Each row comes from the steps of one walk. Every step used is in the known rows, and no mark comes twice. Write the walk behind each row, first mark first.
Known rows
riruro/vetol/pekuf/fuzik/ziromi: [ 1.51  6.92 -0.01 -2.54  1.67  1.50  0.85  1.39  0.88 -0.18  2.96  0.14
  1.25 -0.71 -3.28  0.17 -0.41 -0.05  2.15 -0.03 -1.89  0.38 -0.07 -0.11
 -2.20 -0.38  4.21  0.21 -0.90 -5.99]
ziromi/vetol/lubu/fuzik: [-0.81 -1.01  1.64  1.60  0.96  0.83  0.84 -0.57  3.88 -1.05  3.56  4.54
 -0.03  0.02 -0.18 -1.21 -2.31  3.61  1.31  1.09 -0.20  0.72  0.25  0.82
  0.70 -5.66 -0.90  2.11  0.47 -1.14]
vuzi/riruro/vetol/lubu: [ 3.22  1.96 -0.78 -0.68  0.88  0.55  0.74  3.50  3.80 -0.83 -0.38 -0.60
 -1.77  0.24 -3.37  3.46  1.78  4.76  0.19 -0.76  1.46 -6.70 -1.23  0.77
 -0.23 -5.16 -0.67  0.42 -3.31 -1.98]
pekuf/fuzik: [-1.09  2.71 -1.01 -3.43  2.81  1.43 -0.13  0.48 -2.28 -3.02  0.12  1.63
 -0.30  0.41 -1.60 -2.68  0.74  1.44  1.34 -0.31  0.36 -1.46  2.07  0.53
  1.23 -2.36  1.86 -4.42 -1.97 -4.07]
fuzik/pekuf/vetol/lubu: [ 2.49  4.04  1.09 -3.46 -0.53 -0.97  4.05  2.85  0.69 -1.28  1.64 -1.60
 -2.08 -0.35 -1.69 -1.57 -2.07  3.00  2.70 -0.35 -1.15 -3.93  3.68  0.77
 -1.24  0.22 -1.76 -2.28 -2.12  3.69]
tovos/lubu: [-0.84 -0.34  0.03 -0.99  1.33 -0.46 -1.36  3.89  1.51 -3.10 -2.52  1.71
 -1.37  0.43 -0.79 -0.25 -1.31  4.40 -0.29 -0.71  0.89 -4.03  0.15  0.15
  0.79 -1.50 -1.01 -4.03  2.04  1.13]
fuzik/lubu: [-0.63  0.05  0.71 -5.56  1.10 -1.03 -1.14  2.12 -0.78 -0.04 -0.59 -1.51
  0.21  1.14 -1.95 -3.76  0.72  2.85 -2.51 -1.76  1.87 -5.44  2.17  0.15
  2.23  0.40 -1.76 -3.34  1.45  1.12]
fuzik/pekuf: [ 1.78  2.06  2.00 -4.03  0.08 -1.43 -2.55  3.77 -1.42  0.77  2.55 -3.72
 -2.33  0.40 -1.72 -1.46  0.18  1.80  0.11  1.56  0.67 -3.79  2.35  0.19
 -0.98  0.61 -0.61 -4.65 -2.26 -0.35]
tovos/lubu/vetol: [-0.60  0.34 -0.01 -0.66 -1.80  1.62 -0.32  5.68  1.05 -2.75 -2.58  0.81
  0.30  0.50  1.52  1.50 -2.70  5.88 -0.12 -0.43  0.50 -1.97  2.15 -0.98
 -0.65 -0.97 -2.84 -0.66  2.19  2.68]
miva/tovos: [ 2.36 -0.76  1.48 -4.06 -1.60  1.01  0.16  2.45 -0.17 -1.77 -2.31 -1.27
 -0.01  0.75  2.09 -0.96  2.87  4.27  0.81 -3.58  2.69 -5.14 -0.20  0.07
  0.31  0.84  1.45 -2.34 -2.50 -2.10]
fuzik/ziromi: [-3.32  1.55  0.09 -5.49  2.80 -0.55 -0.56  1.48 -0.80 -0.69  0.09 -4.99
 -1.47  0.78 -2.64 -2.65  2.98 -0.55 -0.18 -0.81  1.35 -2.79  0.68 -0.12
 -3.72  0.39 -1.02 -2.56 -2.06 -4.12]
ziromi/vetol/lubu: [-0.52 -1.12  0.39 -1.13 -0.48  0.64  3.73 -0.04  3.76 -1.11  1.39  2.63
 -2.33  0.97 -1.39 -2.18 -1.43  3.83  1.05 -0.36 -1.44 -1.28 -0.21  1.03
  1.01 -4.07 -2.62  2.56  0.85 -0.38]
tatod/vetol/lubu: [ 4.13 -0.07 -0.91 -2.07 -0.28  3.19  0.99  2.06  4.86 -1.22  1.91  1.30
 -4.36  2.04 -0.69 -1.82 -1.35  4.58  1.50 -2.78  1.33 -3.31 -0.32 -0.63
  2.92 -1.64 -5.64  0.91 -0.91 -0.80]
riruro/vetol: [ 2.42  3.32 -0.74 -1.89 -1.14  2.06 -0.49  3.27  0.87 -0.89  0.70 -0.97
 -0.76  3.51 -3.21  1.52  0.06  2.72 -0.29  0.07  1.43 -4.26 -0.72 -0.97
 -1.66 -1.49  0.04  2.32 -0.67 -4.71]
fuzik/riruro/vetol/tatod: [ 4.82  3.42  0.67 -3.98 -1.21 -0.03 -0.45  1.70 -1.52  0.98 -0.64 -4.26
  0.53  2.88 -5.17 -2.73  1.86  5.17  0.57  0.66  1.41 -4.84  3.37  1.53
 -3.69 -2.34 -0.47  0.64 -0.54 -5.32]
tatod/vetol/pekuf/fuzik/lubu: [ 4.33  4.08 -0.44 -4.75  1.98  2.74 -0.67  1.61  1.86  0.53  3.58  1.34
  0.00 -0.20 -1.13 -2.74 -2.20  2.79  0.36 -2.15  0.27 -0.96  1.31 -0.47
  6.24  0.28 -1.88 -1.87 -0.02 -0.43]
fofit/lubu/fuzik/pekuf/vetol: [ 0.83  4.90  0.95 -2.77  1.71 -0.82 -1.00  4.05 -0.81 -1.95  3.26 -1.90
 -0.26 -3.07 -1.48  1.86 -1.75  1.26  2.27 -0.57 -1.95  0.09  4.92 -0.05
  0.09 -3.51 -1.75 -2.04 -1.17  0.15]
vuzi/riruro/vetol/lubu/tovos: [ 3.11  1.87  0.85 -0.13 -2.43  0.97  0.91  4.88  2.73 -0.97 -1.06 -1.47
 -0.32 -0.53 -1.24  5.81  0.89  5.38  1.26 -2.13  3.13 -6.37 -0.60  0.01
  0.66 -4.19 -0.80  0.78 -2.60 -1.55]
fofit/lubu/fuzik/riruro/vetol: [ 2.12  4.11  1.68 -2.77  1.10 -0.16 -3.16  3.70  0.27 -1.07  1.57 -1.87
  1.88 -1.13 -2.70  0.58  0.00  2.28  0.27 -1.23 -0.55 -1.18  3.73  0.12
 -0.08 -5.96 -0.64 -0.47  0.67 -5.28]
vetol/lubu/fuzik: [ 0.44 -1.79  1.57  1.37  1.00  0.05 -1.61  0.24  2.59 -2.01  2.81  5.43
 -0.98 -1.28  0.18 -1.99 -0.91  4.23  2.27 -0.74  1.65 -2.27  0.86  0.97
  0.53 -3.94  1.24 -2.98 -0.01 -0.91]
tovos/lubu/fuzik: [-1.39 -0.20  1.01  1.36  3.04 -0.45 -4.63  3.60  1.61 -3.46 -0.13  4.03
  1.30 -0.86  0.45  0.69 -2.26  3.79 -0.11  0.96  2.37 -2.26  0.58  0.40
  0.50 -3.17  0.80 -4.59  1.73  0.34]
tatod/vetol/lubu/fuzik: [ 3.89 -0.02  0.03  0.25  1.31  3.19 -2.03  1.33  4.79 -1.34  4.07  3.41
 -2.20  1.31  0.62 -0.85 -2.14  4.28  1.67 -1.25  2.78 -1.67  0.05 -0.36
  2.73 -2.96 -3.95  0.64 -1.37 -1.85]
riruro/vuzi: [-0.23  2.79 -1.50 -1.56  0.33  0.89 -1.66  4.41 -3.75 -1.57  1.60 -1.18
 -4.07  3.03 -5.58  2.73  3.10  4.14  0.28 -0.27  2.24 -4.53 -2.08 -0.26
 -0.77 -2.50 -1.15 -1.62 -2.22 -3.02]
ziromi/vetol/pekuf/fuzik/lubu/tovos: [-0.40  2.68  2.85 -3.00 -1.60  0.45  2.34  1.11 -0.11  0.38  2.27  1.98
  3.85 -2.01  0.11 -0.54 -3.11  2.82  1.16 -1.01 -1.08  1.44  1.89  0.34
  5.21 -1.09  0.51  0.07  2.57  0.83]
ziromi/vetol: [-1.21  0.65 -0.10 -2.70  0.19  1.18  1.18  1.22  0.84 -0.69  1.04 -0.91
 -1.30  2.81 -2.54 -0.87 -0.33  2.65 -0.67  1.20  0.67 -1.21 -0.33  0.00
  0.30 -3.17 -2.64  2.33 -0.33 -2.43]
lubu/vetol/pekuf/fuzik: [ 2.01  3.34  0.25 -1.89 -2.61  3.16  1.25  2.50 -1.24 -0.71  2.29  2.20
  1.14 -1.51  0.44 -0.27 -1.76  4.89  2.93 -0.03 -0.80  1.39  2.86 -0.81
  0.80 -1.01  1.29 -0.96 -0.56 -0.94]
miva/vetol/ziromi: [ 2.03  0.75 -0.76 -1.95  1.21  2.09  5.36  1.07  1.93 -0.41  2.81 -0.57
 -1.41  0.58 -1.54 -1.38  1.51  4.09  1.37 -5.51 -3.42  0.19 -0.27 -1.33
 -2.19  0.04 -1.94 -0.54 -2.41 -1.54]
vuzi/riruro/vetol/ziromi: [ 2.61  4.11 -1.93 -1.21  2.34  1.68  1.43  3.62  2.19  0.22  0.84 -2.49
 -1.19  1.05 -5.00  4.42  3.50  2.59 -0.15 -0.05 -0.42 -4.79 -2.59 -0.38
 -2.46 -4.49 -0.99  0.34 -3.95 -4.08]

Write each row's walk
[ 2.31  5.92  0.97 -3.54  1.54 -0.21 -0.85  2.82 -3.99  0.13  2.91  0.43
  0.41 -0.68 -5.10 -1.42  1.85  3.61  2.21 -0.38 -0.26 -1.58  1.12  1.14
  1.74 -2.73  3.53 -6.37 -1.59 -3.15]  vetol/pekuf/fuzik/riruro/vuzi
[ 1.47  4.81  1.79 -1.94  1.74 -0.50 -2.25  3.31 -1.74 -0.98  4.23 -2.07
  1.48 -0.21 -1.11  0.70 -2.25  1.18  1.39  3.02  2.04 -1.83  3.67 -0.09
 -1.94 -0.89  0.19 -2.84 -3.64  0.56]  lubu/fuzik/pekuf/vetol
[ 0.32 -0.66 -0.75 -1.75 -0.75  0.64  1.70 -0.98 -0.39 -0.15  1.32 -0.07
 -2.58  2.17 -3.82 -1.91  0.30  5.01  1.17  1.48 -0.46 -0.98  0.87  1.62
 -1.52 -3.69 -2.98  3.76 -0.18 -2.80]  ziromi/vetol/tatod
[ 2.95  1.62  2.01 -1.02 -2.48  2.15  1.83  4.21  1.24 -2.52 -3.24  3.71
  4.20 -3.50  5.84  1.21 -2.26  6.80  2.83 -3.76 -1.19  0.07  2.10 -0.30
  1.93  0.82  3.25 -2.35  0.84  2.56]  miva/tovos/lubu/vetol/pekuf/fuzik
[ 0.38  4.00  1.79 -0.13  2.64 -1.34 -2.40  4.98  0.19 -2.59  1.12  0.75
  2.05 -1.41  0.41  1.69 -4.48  2.68  0.85  2.33  0.65 -1.81  3.30  0.53
 -1.04 -1.12 -0.09 -4.28 -0.11  3.83]  tovos/lubu/fuzik/pekuf/vetol
[ 0.62 -1.86  2.42 -0.58 -4.69  0.67  1.95  2.78  1.23 -2.54 -0.43  2.42
 -1.70 -0.82  1.56  0.05 -0.57  5.34  3.28 -4.00  2.07 -4.12  1.09  0.16
  2.09 -1.08 -0.66 -1.83  1.03  0.30]  vetol/lubu/tovos
[ 1.66  0.67  0.80  0.07 -2.88  1.45  0.16  5.70  2.24 -1.47 -0.65  2.89
  0.39 -1.52  1.27  1.71 -3.61  6.86  1.21 -0.70 -0.24 -1.16  1.42 -0.92
  0.83 -0.49 -0.96 -1.16  3.06  3.80]  tovos/lubu/vetol/pekuf
[ 0.76  2.58  2.69 -3.55 -1.61 -0.11  0.30  1.97 -1.80 -0.43  1.40  2.53
  2.99 -3.36  0.35 -1.51 -1.72  3.49  1.84 -2.91  0.38 -1.16  2.62  0.07
  5.42  0.78  3.08 -5.21  1.84  0.89]  vetol/pekuf/fuzik/lubu/tovos
[ 0.98  5.98  0.62 -2.82  1.35  0.54  1.40  1.85 -2.30  0.73  3.62 -0.03
  0.98  0.36 -5.16 -0.39  0.35  3.09  1.13  1.48 -1.71  1.02  0.22  1.07
  1.53 -4.52  1.07 -0.99 -0.97 -3.05]  ziromi/vetol/pekuf/fuzik/riruro/vuzi
[ 1.36  0.92  0.99 -1.48 -1.24  0.84  1.66  1.08  2.00  0.59  3.64  1.32
 -1.32  0.52 -3.00 -0.78 -1.15  3.34  0.99  1.20 -0.62 -0.41 -1.61 -0.02
  1.86 -2.68 -0.65  1.76  0.63 -1.18]  ziromi/vetol/pekuf
[ 2.93  1.12  0.95 -1.71 -4.51  2.44  0.49  3.90  0.16  0.38  2.52  0.32
 -0.51 -0.12 -0.43  0.57 -1.17  6.21  1.55 -0.15  1.05 -0.85  1.37 -1.20
  0.12 -0.28 -0.62  0.44  0.06  0.36]  lubu/vetol/pekuf
[ 0.24  1.28 -0.70 -3.57 -3.06  2.21  1.25  4.69 -0.25 -1.83 -0.48 -1.86
 -1.96 -1.33 -0.29  1.56 -0.09  4.68  1.14 -3.17 -1.98 -0.28  4.00 -1.22
  0.64 -3.42 -4.71  1.64  1.00 -0.98]  fofit/lubu/vetol
[-3.15  1.11  0.87 -1.22  3.71 -0.27 -2.27 -1.50 -0.33  0.34  3.96 -1.71
  1.08 -0.27 -2.56 -1.72  0.98  1.01  0.97  2.88  0.69  2.09  1.78  1.63
 -4.85 -3.35 -0.61  2.10 -1.82 -5.11]  lubu/fuzik/ziromi/vetol/tatod
[-1.63  3.53  0.48 -1.57  0.85  1.09  0.97  4.12  0.95 -2.05 -0.65  1.48
  2.46 -3.38  1.35  0.03 -2.94  3.24  2.05 -0.70 -2.39  2.29  3.16 -0.07
 -1.06  0.08  1.13 -2.65  1.81  1.57]  tovos/lubu/vetol/pekuf/fuzik/ziromi
[ 0.05  1.87  1.85  0.36  1.55 -0.31  0.05  1.58  0.73 -0.16  3.59  1.28
  0.55  1.07 -3.16 -0.17 -0.35  4.47  0.58  1.40  0.47 -0.42  0.54  1.46
 -0.16 -6.67 -1.44  1.20 -0.25 -1.74]  ziromi/vetol/lubu/fuzik/riruro/vuzi
[ 1.46  5.60  0.74 -1.12 -0.50  0.93 -0.16  6.58 -1.94 -1.32 -0.46  1.41
  2.53 -1.32 -1.17  1.98 -2.01  6.79  1.36 -0.45 -1.27  0.31  3.02  0.16
  0.43 -2.24  0.59 -3.69  1.72  2.07]  tovos/lubu/vetol/pekuf/fuzik/riruro/vuzi
[ 0.33  3.16  0.27 -1.82  0.86  1.43  2.31 -0.38  0.73 -0.46  3.58  3.12
  0.44 -0.70 -2.25 -1.41 -1.69  2.17  1.90  1.29 -2.23  2.00 -0.15  0.50
  2.66 -3.48  1.47  0.20  0.13 -2.39]  ziromi/vetol/pekuf/fuzik
[ 5.92  2.04 -0.44 -2.72 -1.00  3.28 -1.24  3.12  3.22  0.25  4.25  0.00
 -3.48  1.59 -2.06 -0.30 -1.15  4.25  1.40 -1.21  2.40 -2.46 -1.66 -1.29
  3.74 -0.09 -3.51  0.14 -1.12 -1.82]  tatod/vetol/pekuf
[-5.02  4.41 -0.48 -5.09  5.13  0.91  1.89 -1.00 -0.91 -1.39  1.02 -2.37
  1.39 -0.08 -1.94 -2.89  0.93 -2.30  0.52  1.07 -1.84  2.39  1.98  0.71
 -1.93 -2.07  0.16 -0.28 -2.25 -5.28]  pekuf/fuzik/ziromi/vetol
[ 1.34 -0.71  3.09 -1.00  1.40 -1.33 -1.65  0.66  1.36 -0.98  1.66  2.20
  1.04 -0.78 -0.64 -4.37  0.05  4.24  1.32 -0.43  2.14 -2.85  3.09  1.73
  0.05 -4.38  0.84 -4.88 -0.16 -1.20]  vetol/lubu/fuzik/riruro
[ 0.88  2.08  0.81 -2.05 -4.30  1.61  6.16  2.94  0.12 -3.90 -1.55  0.72
 -0.56  0.28  0.26  1.19 -2.03  4.55  3.93 -4.06  1.87 -4.23  2.05 -0.25
  0.87 -0.71 -2.27  0.81 -0.22  2.49]  pekuf/vetol/lubu/tovos
[-1.41  3.09 -0.09 -5.33  1.00  1.55  0.63  1.85 -2.68 -1.22 -0.82  0.02
  3.53 -0.33  0.83 -2.99 -1.29  3.16 -0.84 -1.07 -0.52 -0.34  5.84 -0.17
  1.76 -0.56 -0.62 -1.92  0.42  0.65]  pekuf/fuzik/lubu/vetol
[ 2.07  5.89  0.12 -4.27  0.95  0.17  4.57  2.96 -0.71 -0.18  2.92 -3.48
 -1.63  0.52 -3.10 -0.20 -0.33  0.80  2.44  0.48 -3.19 -1.99  2.28 -0.17
 -3.47  1.04 -2.08 -2.19 -2.64  1.54]  fuzik/pekuf/vetol/ziromi
[-4.27  1.92  1.39 -1.97  4.23  0.06 -2.42  0.13  0.57 -0.25  3.83 -2.24
  2.07  0.22 -1.53 -0.87  0.47 -1.20 -0.49  2.70  1.60  1.70  0.68  0.11
 -3.40 -2.91 -0.27  1.08 -1.73 -4.83]  lubu/fuzik/ziromi/vetol
[ 2.39  4.99  2.60 -3.01 -1.42  0.87  2.10  2.56 -0.66 -1.84 -1.22  0.15
  3.93 -0.15  0.04 -1.42 -1.22  3.01  2.37 -2.22 -0.09 -1.96  4.48  0.78
  0.61 -2.55  2.16 -1.91  0.03 -4.11]  pekuf/fuzik/riruro/vetol/lubu/tovos
[ 1.31 -1.21  1.48 -2.06 -0.69 -0.01 -0.14  4.27  1.60 -3.16 -4.84  0.96
  1.16 -0.81  3.51  0.18  0.38  5.12  0.55 -4.02  1.52 -4.86 -0.24  0.15
  1.10  0.70  1.31 -3.66  0.67  1.38]  miva/tovos/lubu
[ 1.50  2.87  0.26 -2.12  0.88  0.99  0.11  0.70 -0.80 -1.23  3.03  3.98
 -0.36 -2.17 -2.05 -2.16 -0.30  2.91  2.85 -0.45 -0.72 -0.57  0.58  0.54
  2.63 -1.70  4.09 -5.16 -0.67 -2.51]  vetol/pekuf/fuzik
[-2.38  2.11  2.26 -1.13  3.08 -0.09 -2.26  0.17  1.55  0.99  5.71 -0.50
  1.97 -1.42 -1.65 -0.82 -0.21 -0.36  0.94  2.70  0.76  2.54 -0.20  0.20
 -2.16 -2.56  1.39  0.42 -0.87 -3.78]  lubu/fuzik/ziromi/vetol/pekuf
[-1.76  2.51 -0.26 -5.80  3.48 -0.11 -0.06  0.49 -2.44 -1.75 -0.69  0.80
  1.90 -0.45 -1.21 -4.42 -0.25  1.29 -1.15 -1.58 -0.36 -2.34  3.83  0.75
  3.03 -0.92  0.79 -5.17  0.35 -0.59]  pekuf/fuzik/lubu
[-0.11  1.24  2.74  0.60  2.94 -2.04 -5.69  4.85  0.99 -1.52  1.84  1.69
  1.18 -1.84  1.06  0.81 -3.37  2.95 -0.03  2.46  1.04 -1.70  2.30  0.88
 -0.13 -1.44  1.08 -6.10  0.68  1.94]  tovos/lubu/fuzik/pekuf
[ 4.41  0.73  0.76 -2.17 -1.55  0.84  2.55  2.28  2.01  0.46  3.72  0.15
 -1.17 -1.05 -1.23 -1.26 -0.25  5.97  1.75 -4.51 -0.50 -1.12  0.05 -1.27
  1.19  0.57  0.52 -1.53 -1.78 -0.20]  miva/vetol/pekuf
[-3.96  0.62  2.50 -3.11 -1.02  0.07  3.81  1.12  2.44 -0.69  0.58 -2.87
  0.18 -0.69  0.37 -0.81 -0.17  0.91  1.71 -1.89 -0.26  0.13  0.91  0.33
 -1.87 -0.98 -2.63  2.43  0.35 -1.76]  fuzik/ziromi/vetol/lubu/tovos
[-0.18  0.95  0.29 -4.27 -0.80  1.79  2.97  2.75 -0.02  1.16  0.54 -1.29
  1.42  0.62 -0.35 -1.92 -0.05  4.01 -1.17 -2.34 -2.02 -1.42  3.06 -1.12
 -0.74  0.73 -3.78  0.26  2.06  2.31]  fuzik/lubu/vetol/ziromi
[-0.29  4.57  0.55 -3.42 -0.47  2.29  1.58  2.31 -1.29 -0.01  2.40 -0.76
  1.88 -2.18  0.20 -0.98 -0.47  2.29  2.74 -0.19 -1.34  2.67  3.15 -0.68
 -1.84  0.32  1.36 -1.01 -1.31 -2.19]  lubu/vetol/pekuf/fuzik/ziromi
[-3.66  3.43 -0.91 -4.16  4.09  0.55  2.34 -2.87 -1.90 -0.92  1.16 -1.66
  0.43 -0.61 -3.05 -3.77  1.34 -0.04  1.94  0.94 -2.89  2.61  3.18  2.25
 -3.73 -2.39  0.09  0.84 -2.07 -5.69]  pekuf/fuzik/ziromi/vetol/tatod
[-3.94  0.98  1.35 -0.37  5.11 -1.23 -4.24  3.12  1.34 -2.68 -0.08  0.50
  1.76 -1.63  0.10 -0.19 -0.93  0.75 -0.33  0.76  1.65 -0.81  1.04  0.44
 -2.52 -1.84  0.83 -4.31  0.85 -0.82]  tovos/lubu/fuzik/ziromi
[ 1.16  4.06  1.68 -4.17  1.29  0.18  1.87  0.19 -0.12  0.47  2.64  0.36
  2.15 -0.35 -2.91 -3.69 -0.99  2.37  1.06  1.62 -1.73  1.32  1.85  1.28
  2.15 -3.59  1.18 -1.44 -0.14 -2.70]  ziromi/vetol/pekuf/fuzik/riruro
